Known rows, with every way that one mark hangs from another
{z301 {z734 z172}}: [  1.7  13.2  -0.5  23.7  -9.6   6.9  12.2  28.5  13.2  11.7 -18.7  -3.4
   1.9  -7.4 -31.2 -18.3  -7.5  23.1 -23.3 -17.0   9.9 -26.0 -13.5 -19.6
 -21.0   7.4]
{z301 {z734 z507 z928}}: [-20.3   8.7  -7.0  13.1 -13.9 -10.0  21.5  -7.4  11.1   1.2  -1.8   7.2
   9.4   2.2 -24.7  -0.7   3.0  28.3 -11.7 -11.6  19.4 -39.8  15.6  20.3
  14.0   5.3]
{z928 {z734 z417 z507}}: [ -6.6  13.5  -2.0  10.2   1.7  17.5   9.6  10.6  -4.6  44.0  -2.2  34.7
  -6.2  13.0  12.9 -21.4   5.8 -12.7  -5.1 -17.0  -8.8  -5.4 -17.6  -4.2
 -14.9   6.1]
{z158 z734}: [ -9.4  13.0   3.5  39.1   0.9  55.8  15.9  23.5  16.5  39.2  -0.9  29.6
   8.9  -4.0 -15.5 -57.3  -9.5  53.4 -26.1 -10.5 -17.1  32.3 -14.2   2.6
 -24.6   5.4]
{z417 {z734 z301 z507 z783 z928}}: [-11.0  -4.9  -0.9  -8.4  -6.0 -23.7  -2.1 -39.6  -9.0 -50.7  11.4   6.9
   6.4 -10.2  -2.6  16.4   2.2  16.2  24.6  57.9 -23.8  -4.6  29.3   0.1
  36.9  -0.3]
{z301 {z734 z172 z417 z928}}: [ -8.2   1.2  -3.9   3.9 -15.3 -21.5  14.0   8.3  -2.1   9.4 -12.7   3.9
 -10.0  19.9  -7.4   4.5   4.3 -43.1  -1.5 -38.9  21.3 -41.4  25.8   5.0
   2.6  -0.8]
{z158 {z734 z172 z507 z783 z928}}: [  0.4 -17.8  -1.7  -6.6  -6.7   4.7  -9.7  -7.3  -0.6  28.7  12.6  -6.3
   3.0   1.4  -8.8   0.8 -11.8   0.8  -2.4   9.2   7.9  19.3  12.9   6.2
   9.2  -8.7]
{z447 z507}: [ -3.6  21.7   1.9  38.0  -4.1  24.3  11.9   7.6  15.3  -7.9  16.4   5.4
  33.0 -12.3  -4.3 -49.8  -9.7  48.9 -23.6  -6.2 -12.4  30.7 -22.5 -86.0
 -27.2  18.7]
{z734 z301 z507 z783 z928}: [ -8.9  -7.3  -4.7 -13.2  -3.5  -5.3  -8.1 -38.1   4.1 -19.2  11.4 -31.2
   8.8  -9.9  -1.1  15.2   5.6  33.0  10.1  13.2  14.2   4.8  20.3  24.2
  28.2   0.4]
{z928 {z734 z172 z301 z507 z783}}: [ 13.4  -3.3  -0.6 -13.2   1.6  -6.7 -18.6  -1.9  -3.3  34.7   2.7 -24.5
  -4.1 -14.5  -6.6  18.2  -5.5   3.4   9.5  25.9   6.2  -2.1 -21.4 -30.5
   0.1  -0.9]
{z928 {z734 z172 z301 z417}}: [  9.5   6.4   2.6   0.7   4.9   1.7  -2.8  27.8  -6.0  45.7  -7.7   0.4
 -17.7   8.2   9.4   5.4   2.0 -39.1   6.6 -11.2  -3.2   1.5 -12.3 -26.7
 -10.8  -0.6]
{z85 {z734 z172 z301 z417}}: [  5.5   1.4   4.2  -4.7  37.5  -9.8   8.1  32.3  -3.0  -7.7  -5.5 -10.1
 -17.8   8.1  16.1  17.8   5.7 -37.6   0.6 -15.6   4.9  -5.6 -14.6  17.9
  -7.6 -11.8]
{z158 {z734 z301 z507 z783}}: [ -1.6  -2.7   4.4   1.4   1.4  31.6   0.7  -1.6   8.8  24.0  14.5   1.3
   5.9  -7.4  -4.2   4.8  -3.6  48.8  -1.0   7.4   1.4  18.4 -19.9   6.3
  -9.7   0.6]
{z417 {z734 z172 z507 z928}}: [  2.3   1.1   1.5   2.6  -6.5 -25.4  -4.8   7.4  -5.7 -39.6  -0.7  24.5
  10.3  -2.3 -11.9   3.2  -8.4 -13.5   4.7  44.6 -34.2   9.7  19.7 -20.5
  25.9  -1.7]
{z734 z172}: [ 10.5   7.3   1.1  21.1   1.2  24.4  -2.8  25.4  12.7   1.5 -12.8 -11.7
  10.6 -11.9 -15.7 -36.8  -9.2  27.5 -22.9  -4.3 -10.2  29.5 -12.0 -13.7
 -16.9   5.8]
{z734 z301 z783}: [ -2.7   4.2  -0.8   8.8  -0.6  26.3  -3.2 -21.3  11.0  -9.1  -1.2 -27.2
   5.6 -20.4  -6.6 -24.0   0.6  56.7  -4.7   6.8   0.0  13.8  -6.6   7.2
  -5.5   7.2]
{z301 {z734 z417 z507 z783 z928}}: [-20.6  -4.4  -8.1 -10.1 -19.0 -23.2  12.1 -38.1  -6.7  -1.2   2.0   7.4
  -9.5  16.1   2.8  11.8  11.9 -16.5   4.8 -30.1  29.4 -57.4  22.1  31.6
   7.8   1.2]
{z734 z172 z301 z417 z507 z783}: [ 19.2 -10.7   3.6 -28.5  -0.4 -10.4 -16.5   0.7  -5.8 -13.5   1.7 -17.8
   0.2   2.2  19.6  38.9   4.7 -25.3  11.8 -11.9  14.2   5.9 -16.4  -6.4
  -6.7  -1.6]
{z85 {z734 z417 z783}}: [-14.5   2.4  -3.6   6.6  28.3  10.2  10.7 -19.6  -6.5  -6.4  -0.9   6.7
 -20.9   2.3  21.6 -39.7   6.7  -1.1  -6.5 -12.6   0.4 -14.2  -6.3  47.9
 -15.7  -6.4]
{z734 z172 z417 z507 z928}: [  4.8  -8.8  -1.1 -13.7  -3.9 -17.0  -6.5   9.9  -2.8  -7.2  -0.7   0.1
   3.7  19.1  12.2  16.0   3.9 -46.8   2.6 -25.1   7.2   8.3  15.3   7.2
  12.3  -4.3]
{z158 {z734 z507}}: [ -4.1   8.8   2.9  24.5   2.0  44.7  13.2  27.3  14.6  34.8   5.2  35.2
  13.6  -0.6 -11.0 -29.1  -7.2  47.2 -20.0  -5.2 -10.5  28.8 -23.3   2.5
 -21.6   4.4]
{z417 z734}: [ -7.8  20.5   2.7  36.7  -2.3  26.7  13.7   6.6   4.0 -33.8 -10.1  42.7
   9.9 -14.0 -13.2 -55.2  -6.8  40.5 -10.2  36.3 -51.9  16.7  -1.7 -14.6
  -6.6   9.4]

Rows
[  3.1  -3.5   0.7   1.6  -0.5  -7.2  -5.5   7.3   9.3  -8.0  -3.0 -37.9
   6.7  -7.6 -13.2   8.0  -2.4   6.5   3.0   4.0   6.0  23.5  23.2  -2.3
  22.0  -0.1]  {z734 z172 z301 z928}
[-25.0  -1.2  -8.8   5.3 -18.9 -12.1  14.7 -40.9  -5.3   2.9  -4.3   1.9
 -14.8  11.1  -1.1 -17.7  10.4 -10.0   1.7 -32.9  25.0 -52.6  32.7  30.5
   4.6   2.3]  {z301 {z734 z417 z783 z928}}
[-15.6  10.8   2.8  17.6  -2.6  -6.4  10.7 -11.9  -0.1 -42.0  -0.2  17.5
   5.3  -8.4 -11.9 -11.2   0.5  20.8  12.5  45.9 -35.7   8.8  35.7  -3.6
  30.1   2.4]  {z417 {z734 z301 z928}}
[ -8.2 -11.9  -3.5 -24.5  -4.9 -13.8  -5.0 -37.3  -5.9 -17.7  12.7 -15.2
  -1.8  11.6  22.2  28.5  13.3 -14.8  20.9 -13.3  16.6  -2.9  24.0  32.2
  22.1  -3.0]  {z734 z301 z417 z507 z783 z928}
[  2.8  -0.6  -2.5   0.7 -13.6  -9.1   4.0  -2.3  -5.0   7.1 -15.0  -3.9
 -11.6   3.6  -4.5  -7.1   2.0 -24.0  -8.0 -33.8  20.0 -44.1  -5.6  -7.2
 -26.4   3.3]  {z301 {z734 z172 z417 z783}}
[ -9.9   7.9  -4.8   9.2 -13.3   6.7  11.7 -18.0   9.2   1.5  -4.0   3.1
   5.0 -10.3 -20.5 -12.7   0.6  47.1 -15.1  -5.8  18.1 -43.2 -16.7   6.2
 -15.0  10.6]  {z301 {z734 z507 z783}}
[ 10.3 -10.6   7.2  -7.6   0.9  17.0  -7.7  13.0  -5.5  33.0   4.1  -1.7
 -12.7   7.6  12.8   9.7  -3.6 -25.2   6.7 -16.9   5.0  18.7 -12.0  -9.8
 -20.8  -4.9]  {z158 {z734 z172 z301 z417 z783}}
[  0.1   4.1   8.5   2.8   4.3  28.0  15.3  30.1   4.6  28.4   9.3  31.3
   2.5  17.8  13.4  20.1   5.9  -3.6   1.7 -26.4   0.3  16.5 -22.5   5.7
 -15.5   0.1]  {z158 {z734 z301 z417 z507}}
[  6.6   6.0   1.1  -2.2  -8.5 -13.5  11.6  32.7   1.2   6.6 -12.2  18.0
   0.5  15.1  -3.6  23.7   3.2 -32.6 -12.4 -38.9  18.9 -39.7 -21.0 -13.9
 -22.5   3.5]  {z301 {z734 z172 z417 z507}}
[  0.8   2.2   5.0   4.6  -2.2 -22.7  -1.8   5.9  -4.5 -40.2  -4.6   1.2
   1.6  -6.2 -14.1   9.2  -5.5  -8.2  16.7  48.1 -33.4  11.0  30.0 -24.5
  30.7  -3.4]  {z417 {z734 z172 z301 z928}}
[ 10.2  -5.0  -2.3 -13.8  -2.1  -7.8 -15.7  -3.6 -15.2  42.0  -1.0   7.8
 -14.8   5.5  16.9  -2.4  -0.8 -41.3   3.4  -5.6   1.5  -8.0 -16.7 -17.4
 -14.6  -1.9]  {z928 {z734 z172 z417 z507 z783}}
[-13.1  -8.7  -4.1 -10.2  -4.7  -7.4  -2.8 -41.2  -5.2 -11.9   4.5 -22.8
  -8.6   5.7  16.6  -0.6  12.1  -6.5  16.7 -15.9  13.3   1.2  32.7  34.7
  17.5  -0.9]  {z734 z301 z417 z783 z928}
[ 10.3  10.0   1.8  12.2   5.3   6.9  -5.8  26.6   4.5  44.6  -7.8 -15.9
  -7.1 -10.9 -12.6  -8.6  -7.3   9.6  -1.1  14.9  -6.4  10.1 -15.0 -34.2
  -5.7   1.4]  {z928 {z734 z172 z301}}
[ -2.9  -0.3   0.9  -2.7   0.2  18.2  -1.1 -20.2  -0.5  -9.1  -1.2 -11.0
  -5.1  -0.6  17.3  -9.4   9.9   9.2   4.4 -19.4   3.9   7.3  -3.2  15.2
 -11.3   5.2]  {z734 z301 z417 z783}
[ -9.8   7.5  -1.6   5.0  33.2   3.0  18.6  14.8  -0.9  -8.8   1.8  23.5
  -7.3  14.1  20.7  -9.1   9.5  -8.0  -9.8 -19.3  -0.2 -11.5 -21.0  42.5
 -11.7  -5.7]  {z85 {z734 z417 z507}}
[-25.3  -2.0  -9.6  10.4  24.1  -6.5   8.2 -41.5   0.1 -10.9   6.2 -18.1
 -13.6  -9.9  -3.4 -42.8   0.6  31.0  -4.2  17.0   7.1 -11.6  27.4  58.8
  20.2  -9.3]  {z85 {z734 z783 z928}}
[ 11.3   4.4   0.4  -1.6   0.6  -1.1  -4.6  28.7  -8.0  45.6  -4.4  21.6
  -9.8  13.4  10.3  -0.8  -0.4 -43.6  -3.7 -13.2  -5.5  -0.1 -21.7 -22.4
 -14.7   0.4]  {z928 {z734 z172 z417 z507}}
[ -5.4   7.1   8.2  16.5   3.9  39.8  18.1  27.1   6.2  33.6   2.9  28.0
  -5.3  14.5  10.1  -8.3   3.3   4.6  -2.1 -28.6  -5.0  22.5 -11.2   6.1
 -21.1   1.0]  {z158 {z734 z301 z417}}
[ -9.1  14.9  -0.7  10.0  -9.2   3.7  25.5  14.7   6.7   5.5  -8.8  32.8
   1.8  14.9  -0.7   3.2   9.8  -1.8 -14.6 -42.1  14.5 -45.2 -15.8   7.9
 -22.1   7.0]  {z301 {z734 z417 z507}}
[  0.5  -4.3  -0.6   2.3  -5.4  -3.8  -3.7   6.2  -1.8  -1.3  -7.6  -6.7
  -3.7  14.0   9.5 -12.6   1.4 -35.9  -2.6 -27.8   2.0  15.3  26.2   9.1
   7.1  -3.4]  {z734 z172 z417 z928}
[ 16.4  -2.6   5.4 -13.0  -0.1 -17.5 -13.4  -1.5  -8.6 -46.6   1.2   3.7
   9.0 -17.2  -4.4  26.5  -7.5   4.5  11.3  55.9 -28.7   5.1 -11.0 -36.0
   6.4  -0.3]  {z417 {z734 z172 z301 z507 z783}}
[ 14.7 -11.2  -0.3 -18.1  -2.6  -1.0 -15.7  -1.4  -5.4  -6.8  -2.3  -2.2
   1.6   3.4  16.7   3.9   0.3 -24.5  -2.6 -19.3   4.9   9.2 -16.8  -0.7
 -18.2   0.3]  {z734 z172 z417 z507 z783}
[ 11.1   0.8  10.6   4.7   4.7  20.7   5.6  44.7   2.1  35.2  -1.0  12.8
  -6.2  15.2   8.7  10.6  -2.4 -28.4  -1.5 -26.0  -3.4  24.6 -14.5 -13.5
 -20.9  -3.4]  {z158 {z734 z172 z301 z417}}
[  6.2  -1.0  -3.7  -2.7 -13.0  -6.2  -1.5   0.4   3.9   3.7  -7.1  -9.1
   6.2 -10.7 -23.7   8.0  -6.0  18.6 -14.2  -4.3  21.3 -38.8 -20.0 -15.2
 -16.6   4.2]  {z301 {z734 z172 z507 z783}}
[  1.5  -7.6   1.4   5.7  -3.2   8.7   1.1  24.6   5.6  32.4   7.6  10.6
   9.6   7.8 -13.5   2.3 -11.0   0.4  -9.1  -1.7   0.5  28.1   8.6   2.1
   7.4  -7.5]  {z158 {z734 z172 z507 z928}}
[-11.7   1.4  -2.7  -1.1  -5.3  -0.2   7.7  -8.2   1.2  -8.1   3.1  17.0
   4.8  17.7  15.0  -5.0   9.8 -11.7  -1.0 -29.3   5.2   5.9  19.5  30.4
  12.2   1.6]  {z734 z417 z507 z928}
[ -0.4   4.7   2.8  -1.5  -1.2  -0.9  -3.2 -19.3  -3.1 -48.6   4.2  15.6
  11.3 -18.7  -1.9   5.8  -0.7  33.7  11.7  54.9 -32.2   1.0  -9.6 -15.6
   8.2   3.9]  {z417 {z734 z301 z507 z783}}
[ -9.2 -14.7  -6.5 -11.5  23.7 -26.6  -2.8 -23.7 -13.9  -7.7   1.8 -18.0
 -27.3   8.6  19.7  -8.4   4.1 -48.3   7.8  -7.6  13.5 -16.9  26.4  46.3
  12.7 -17.1]  {z85 {z734 z172 z417 z783 z928}}
[  6.3  -1.0   4.2  -9.3  -2.6 -33.5  -5.0  10.4  -5.5 -46.6   2.0   4.3
   9.8  -3.9 -11.1  38.8  -4.0 -17.2  18.3  50.9 -26.8   7.2  20.7 -23.4
  34.9  -3.6]  {z417 {z734 z172 z301 z507 z928}}
[ -4.4   8.0   0.4   9.8  -5.2   8.5  -0.4 -22.1  -3.7 -41.3   1.0  33.3
  12.7 -18.0  -4.8 -28.4  -5.0  35.2  -2.0  48.1 -40.6   3.4  -7.8 -10.7
  -2.8   6.2]  {z417 {z734 z507 z783}}
[  7.0  -6.0  -3.5  -8.1  30.5 -10.1  -6.9   0.5  -0.3 -10.6   2.5 -18.2
  -4.2 -12.9  -1.5  -4.0  -5.9  10.2 -11.7  18.3   6.3  -7.4 -25.0  20.1
  -5.7 -10.3]  {z85 {z734 z172 z507 z783}}
[ 19.1  -1.8   6.9 -17.2   5.1  -6.7  -4.6  32.6   1.0  -9.0  -4.2  -4.0
   6.1  10.4  15.2  40.9   5.3 -28.6   3.3 -23.7   5.8  12.9 -21.2 -13.4
  -9.1   0.6]  {z734 z172 z301 z417 z507}
[ 10.1  -2.3  -4.1  -3.1  -2.3   0.4 -17.9  -4.8  -3.8  42.1  -0.4  -6.7
  -3.1 -13.8  -8.8 -17.0  -9.6   5.1  -4.7  22.4  -2.0   1.3 -19.8 -24.4
  -9.3  -0.3]  {z928 {z734 z172 z507 z783}}
[ 13.4  -8.4   3.6 -14.3  -0.4  -1.7 -13.2  -2.2  -4.6  -7.6  -4.5 -24.6
  -6.8  -1.3  16.2   9.6   2.5 -19.6   6.1 -16.0   8.2   8.9  -6.9  -5.2
 -11.7   0.8]  {z734 z172 z301 z417 z783}
[  4.3 -15.2  -5.3 -13.3  -9.0 -13.6 -17.7 -23.1   0.0 -10.1   4.5 -26.6
  10.3  -8.1  -6.5   0.0  -5.5   5.3  -1.6  10.5   9.3  12.6  16.1   8.1
  20.1  -1.8]  {z734 z172 z507 z783 z928}
[ -4.4  -9.1  -7.8  -9.8 -17.9 -30.8  -1.8 -20.5   0.1  -0.5  -1.3 -20.2
  -0.1  -2.6 -23.5  18.0  -3.0  -0.3  -1.2  -2.0  29.4 -44.3  16.5   4.7
  13.7  -1.2]  {z301 {z734 z172 z507 z783 z928}}
[-15.9   0.1  -1.5   5.8  -8.4 -12.5  -0.5 -43.0  -7.8 -45.7   4.1   4.0
  -0.9 -14.0  -5.8 -13.1   0.0  20.8  19.2  55.2 -29.3  -0.3  38.0   5.2
  31.2   0.0]  {z417 {z734 z301 z783 z928}}
[  3.4 -16.9  -1.7 -21.9  -5.9 -18.7 -15.5 -22.7  -9.8 -10.6   1.7 -34.9
 -10.4   5.1  17.1  20.3   5.5 -37.3  20.3 -12.7  15.9   5.3  27.8  12.1
  18.4  -4.8]  {z734 z172 z301 z417 z783 z928}
[ -2.6   5.6  -3.0  -3.7   1.6   7.2  -5.2 -19.5  -0.5  34.8   6.4 -11.7
  -2.9 -14.1  -4.0  -1.8   1.4  34.9   6.1  24.4   1.4  -2.9 -16.8  -6.8
  -0.5   3.1]  {z928 {z734 z301 z507 z783}}
[ 16.1 -10.7   6.4 -10.9   2.2  15.4 -10.9  15.8   4.4  26.5  10.7 -10.2
   5.5  -7.6  -7.3  24.9 -10.2  16.3   0.6  11.4   7.1  23.5 -23.1 -13.7
 -11.4  -3.8]  {z158 {z734 z172 z301 z507 z783}}
[ -7.7  -1.0   0.1 -13.1  -0.1  -9.7   4.9  -6.3   1.1 -14.1   7.0   0.2
   3.1  16.6  16.7  30.4  14.0 -17.2  13.2 -21.3  11.1   4.4  19.8  26.7
  21.4  -2.4]  {z734 z301 z417 z507 z928}
[ 11.1   9.8   8.0  13.3   2.0  -1.8  -0.3  26.9  -0.3 -36.7 -10.2  13.2
   7.2 -14.8 -13.1  -0.7  -8.8   7.6   3.6  43.7 -40.7  18.2  -7.0 -42.8
   1.6   3.2]  {z417 {z734 z172 z301}}
[  7.6 -17.7  -2.5 -25.4  -3.9 -24.0 -19.7 -20.7   1.4 -17.7   7.6 -43.1
   5.8  -7.8  -4.2  35.1  -1.1   2.3  13.5  15.4  19.5  10.0  15.0   5.3
  27.5  -4.5]  {z734 z172 z301 z507 z783 z928}
[  5.1  -5.0  -1.6  -0.7  -4.1  -7.0  -7.7   8.8   7.2  -7.4  -0.6 -10.6
  13.1  -0.6  -9.6   1.8  -5.4   2.2  -8.0  -0.2   4.0  19.2  13.9   1.3
  17.4  -1.0]  {z734 z172 z507 z928}
[  2.5   6.0   3.7  -4.4   4.2  11.1   7.5  14.9   4.6 -10.5   0.6   6.9
   9.5  11.2  16.1  20.7  12.2   2.2   0.5 -26.7   2.4   8.2 -16.8   8.6
  -7.9   6.1]  {z734 z301 z417 z507}
[ 10.1  -8.7  -0.5 -18.8  35.5 -16.7  -9.0   2.2  -0.5 -17.2   5.9 -32.8
  -6.8 -12.4   1.6  31.0  -1.8   7.8   1.8  23.5  13.5  -8.7 -24.1  18.4
   2.9 -11.9]  {z85 {z734 z172 z301 z507 z783}}
[  6.3   8.0  -0.4  12.8   1.3  11.9  -1.0  24.8  -6.9  51.3 -12.2  16.1
 -14.5   8.2   7.0 -28.6  -2.4 -38.2  -6.5 -17.5 -10.7   5.9 -11.4 -23.9
 -20.6   1.4]  {z928 {z734 z172 z417}}
